Each row comes from the steps of one walk. Every step used is in the known rows, and no mark comes twice. Write the walk behind each row, first mark first.
(in the rows, 128 means zero)
Known rows:
puvaf mutu vogoza: [108 213 106 119 164 116 161 129 114  88 111  96 154 156 134 100  90 125
 144 163 146 109 119 143 163 154 143 137 103]
bazab vogoza: [ 88 142 144 120 139 120 144 121 124 150 149 156 108 153 162 100  78 129
 125 129 153 139 142 137 137  96 139 149 117]
bazab mutu vogoza muviz puvaf ripu: [ 86 161 150 141 178  97 186  94 136 123  96 122 153 137 128 160 121 136
 207 154 121  76 110 128 131 134 136  83 129]
bazab mutu vogoza lodatu puvaf muviz: [114  79 138 110 129 167 137  78 104 153  74 108 134 119 118 118 134 122
 176 106 190 147 126 139 156 127 101 106 103]
puvaf mutu vogoza muviz: [125 184 115 150 155 111 166 127 116  89 122  92 181 137 136 107 107 131
 163 132 127 115 102 141 140 157 141 115 104]
bazab puvaf: [ 64 137 172 122 134 125 118 106 163 190 150 185 137 136 154 107 109 126
 129 127 131 102 128 120  82 150 135 142 127]
ripu lodatu puvaf mutu: [166 124  72 112 102 143 117 188 144  89 100 119 137 154 140 163 141 144
  90 116 116 151 114 110 129 107 130 136 131]
bazab mutu vogoza muviz puvaf ripu lodatu: [ 78 128 133 148 171 117 196  91 144  97  73 134 162 173 134 167 130 123
 204 135 139  83 101 113 129 110 114  57 134]
bazab mutu: [ 74 113 119 107 132 141  98 115 152 175  80 149 134 142 153 149  98 125
 154 152 133  92 126 125 138 132 147 145 117]
puvaf bazab: [135 140 139 138 111 139 110 133 135 139 134 119 143 133 128 108 103 115
  74 183 148 157 133 130 160 170 161 154 144]
muviz vogoza lodatu: [111  46 114 138 159 137  59  74 115 113 131 166  66  83  97 111  90  70
 126 106 140 120 134 100 117  93 110 139 130]
lodatu puvaf ripu vogoza bazab: [183 156  74 138  90 122 122 206 131 110 156 115  89 108  58 146 168 175
 100  78  54 111 134 156  95 102  96 129 135]
ripu vogoza bazab puvaf lodatu: [108 118 132 152  98 148 153 130 175 156 151 164 123 172  77  93 128  96
 161  54  62  56 111 181  57 120  60 123 128]
lodatu puvaf: [169 115 101 104  99 115  98 184 129 137 139 154 115  85 132 148 141 172
  92 116 109 159 135 123 112 102 133 161 128]
ripu lodatu puvaf bazab vogoza muviz: [171  76 125 153  83 138 136 155 109  95 148 114 138 145 147 135 159 149
  95 104 150 209 130 112 136 108 129 122 147]
vogoza puvaf: [135 137 129 129 108 129 107 131 151 144 131 174 144 115 171 152 134 137
 107  96 114 148 107 147  95 117 155 130 142]
lodatu puvaf bazab mutu vogoza muviz: [169 125 128 137 105 113 126 136  74 121 137  67 159 103 124 134 171 170
 150 159 143 168 134 131 178 174 142 140 124]
ripu puvaf bazab vogoza muviz: [165 149 148 107  82  94 155 109 111 141 185  95 134 106 145 126 195 137
  93 166 103 174 146 127 138 141 174 140 139]
ripu vogoza: [101 108  65 157 114 156 119 129 161 117  93 174 120 145  64 126 131 136
 131  99 109 116 114 147 105 109  96 104 137]
ripu lodatu puvaf: [149  68  86 117  89 149 118 173 148 103 106 174 132 136 140 157 143 148
  94  85 135 170 108 110 103  71 107 120 133]
lodatu puvaf bazab mutu vogoza: [148 152 118 110 112 119 118 138  70 120 128  75 134 120 122 133 153 166
 136 189 159 163 152 133 199 172 136 156 129]
bazab puvaf mutu vogoza lodatu: [ 64 175 165 146 183 130 148  95 116 137 137 102 158 152 151  74 111 111
 160 136 158  84 146 113 126 179 128 106  83]
bazab puvaf muviz vogoza: [ 76 112 185  92 132 146 114   4 174 200 144 183  90 130  81 106  87  66
 151 132 147 140 106 134  93 155 115 151 204]
muviz puvaf mutu: [157 201 123 102 164  94 129 158 170 117  94 120 128 135 142 163 121 121
 111 207  71 102 118 120 138 148 174 147 150]
ripu puvaf bazab mutu: [138 151 120  73  85 118 111 105 127 162 125  93 135 122 134 160 195 129
  99 211 106 128 146 127 157 170 178 153 141]

Which walk is each row?
[116 162 131 132 137 120 167 102 104 102 142 168 161 132 155 122 134 140
 156  96 162 151 105 157 122 113 124 106 120]	mutu vogoza puvaf
[187 147  83 109  96 129 144 196 100  60 136 101 144 172 149 133 155 142
 134  85 117 137 101 146 141  95  98 133 101]	ripu lodatu puvaf mutu vogoza bazab
[169 162 135 145 150  88 133 155 172 119 105 122 158 103 150 165 137 133
 133 159  53 111  94 114 104 148 173 123 149]	vogoza muviz puvaf mutu
[ 76 196 166 147 166 107 164  91 130 138 154 108 184 149 152  92 122 130
 184 131 127  95 110 127 111 189 135 115 110]	bazab puvaf mutu vogoza muviz
[162  41  98 121 141 121  52 111  92 103 149 147  53  54  89 127 129 108
 111  95 127 143 149  93 121  85 104 150 131]	muviz vogoza lodatu puvaf
[ 85 200 181 127 145 106 179 114 115 144 200 142 139 162 140  82 108 122
 172 102 133  68 119 158 100 136  98 124  96]	mutu vogoza bazab puvaf ripu
[158  99 120 130  93 145 131 160 108  94 147 117 120 165 143 129 144 146
  82 136 166 202 146 116 166 105 125 134 146]	ripu lodatu puvaf bazab vogoza
[132 131 132 115 131 122  64  52  98 127 142 111  86 121 107 155 125  92
 141 171 123 147 130 140 168 171 160 167 204]	muviz vogoza puvaf bazab mutu
[119 110  78 131  86 154  94 146 140 141 104 141 119 166  92 138 145 127
 174  83  77  64 110 177 119 114  88 128 116]	ripu vogoza bazab mutu
[103 138 139 123 121 147  91 113 132 163 101  95 139 150 137 127 104 115
 114 206 150 125 142 128 186 186 172 155 144]	puvaf bazab mutu
[152  95 114 158 141 140 108 181 129 135 133 119 103  66 116 131 127 148
  72  91 117 126 162  99 106 101 126 108 101]	vogoza lodatu puvaf ripu
[191 132 119 120  88 122  93 179 114 130 151 106 125  92 122 130 151 165
  60 169 124 188 145 123 156 157 154 171 147]	lodatu puvaf bazab
[124 126 168 141 162 126 134 107 107 115  84  96 141 133 135 132 143 102
 153 219 154 115 148 113 189 165 148 106 124]	muviz puvaf bazab mutu vogoza lodatu
[151  79 104 134 162 116  75 111 104 103 152 125  45  54  68 135 115 112
  98 107 118 127 157  91 118  91 110 135 141]	muviz vogoza lodatu puvaf ripu
[151  77 112 150  96 147 140 132 101  85 106  98 170 148 132 146 171 147
 149 124 171 179 108 116 160 129 109  99 134]	ripu lodatu puvaf bazab mutu vogoza muviz
[ 90 145 173 131 114 139 141 146 170 160 180 165 131 179 158 115 112 104
 125  80  99  66 115 136  68 111 104 119 124]	vogoza bazab puvaf ripu lodatu
[ 63 123 182 131 148 133 172  99 194 192 143 177 142 153 136  94  77  85
 130 116 120  76 129 135  70 143 114 132 131]	bazab puvaf lodatu
[140  84 118 144 135 131 137 142  76  97 130 135 132  91 129  98 149 148
 136  81 172 150 143 118 133  90  93 104  67]	mutu vogoza lodatu puvaf
[174  93  85 120 154 115  56 123  88  90 131 101  61  64  87 128 122 107
 109 125 106 134 153  98 139 119 124 163 131]	muviz vogoza lodatu puvaf mutu
[ 98 116 153 134 168 103 201  89 146 126  80 135 166 147 135 143 116 100
 216 139 116  73  98 140 124 120 114  93 119]	bazab mutu vogoza muviz puvaf lodatu
[123 183 139 120 170  99 159 143 187 131 112 161 105 123 118 165 106 131
  99 181  86  88 128 115 108 116 154 117 164]	muviz puvaf ripu
[103  85 115 125 146 136 117 123  78 127  94 113 130 117 142 126 142 146
 178 113 171 115 145 116 157 117 106 105  70]	bazab mutu vogoza lodatu puvaf
[ 33 144 162 143 155 147 160 102 189 159 136 177 138 177 132 123  97 119
 114 115 143  85 127 101  73 127 115  89 146]	bazab puvaf ripu lodatu
[202 199 100  97 106  91 133 202  74  84 164  77 131 124 142 120 150 164
 134 122  96 132 123 162 152 130 124 173  94]	lodatu puvaf mutu vogoza bazab
[153 133 128 133 145 119 116 168  85 120 144  76  94 116 162 104 123 139
 101 113 132 146 179 112 153 114 147 147  83]	bazab vogoza lodatu puvaf mutu
[187  67 131 156 106 147  72 176 100 128 139  95 121  67 129 114 154 135
  59 130 143 177 164 100 143 145 138 139 105]	vogoza lodatu puvaf bazab
[ 79 123 107 148 144 161 161 137 185 111 104 161 135 171 116 144  82 115
  85 112 143 105 113 112 105  88 118  87 142]	puvaf ripu lodatu
[145 132 158 110  87 168 137  79 187 180 110 172 143 119 137 147 122 107
 108  88 139 186  84 172  94 133 149 120 186]	vogoza puvaf muviz
[148  75 164 123 114 154 136 111 117 166 137 121  90 106 136  98 121 120
 101  82 168 193 152 128 130  94 118 130 114]	bazab vogoza lodatu puvaf muviz
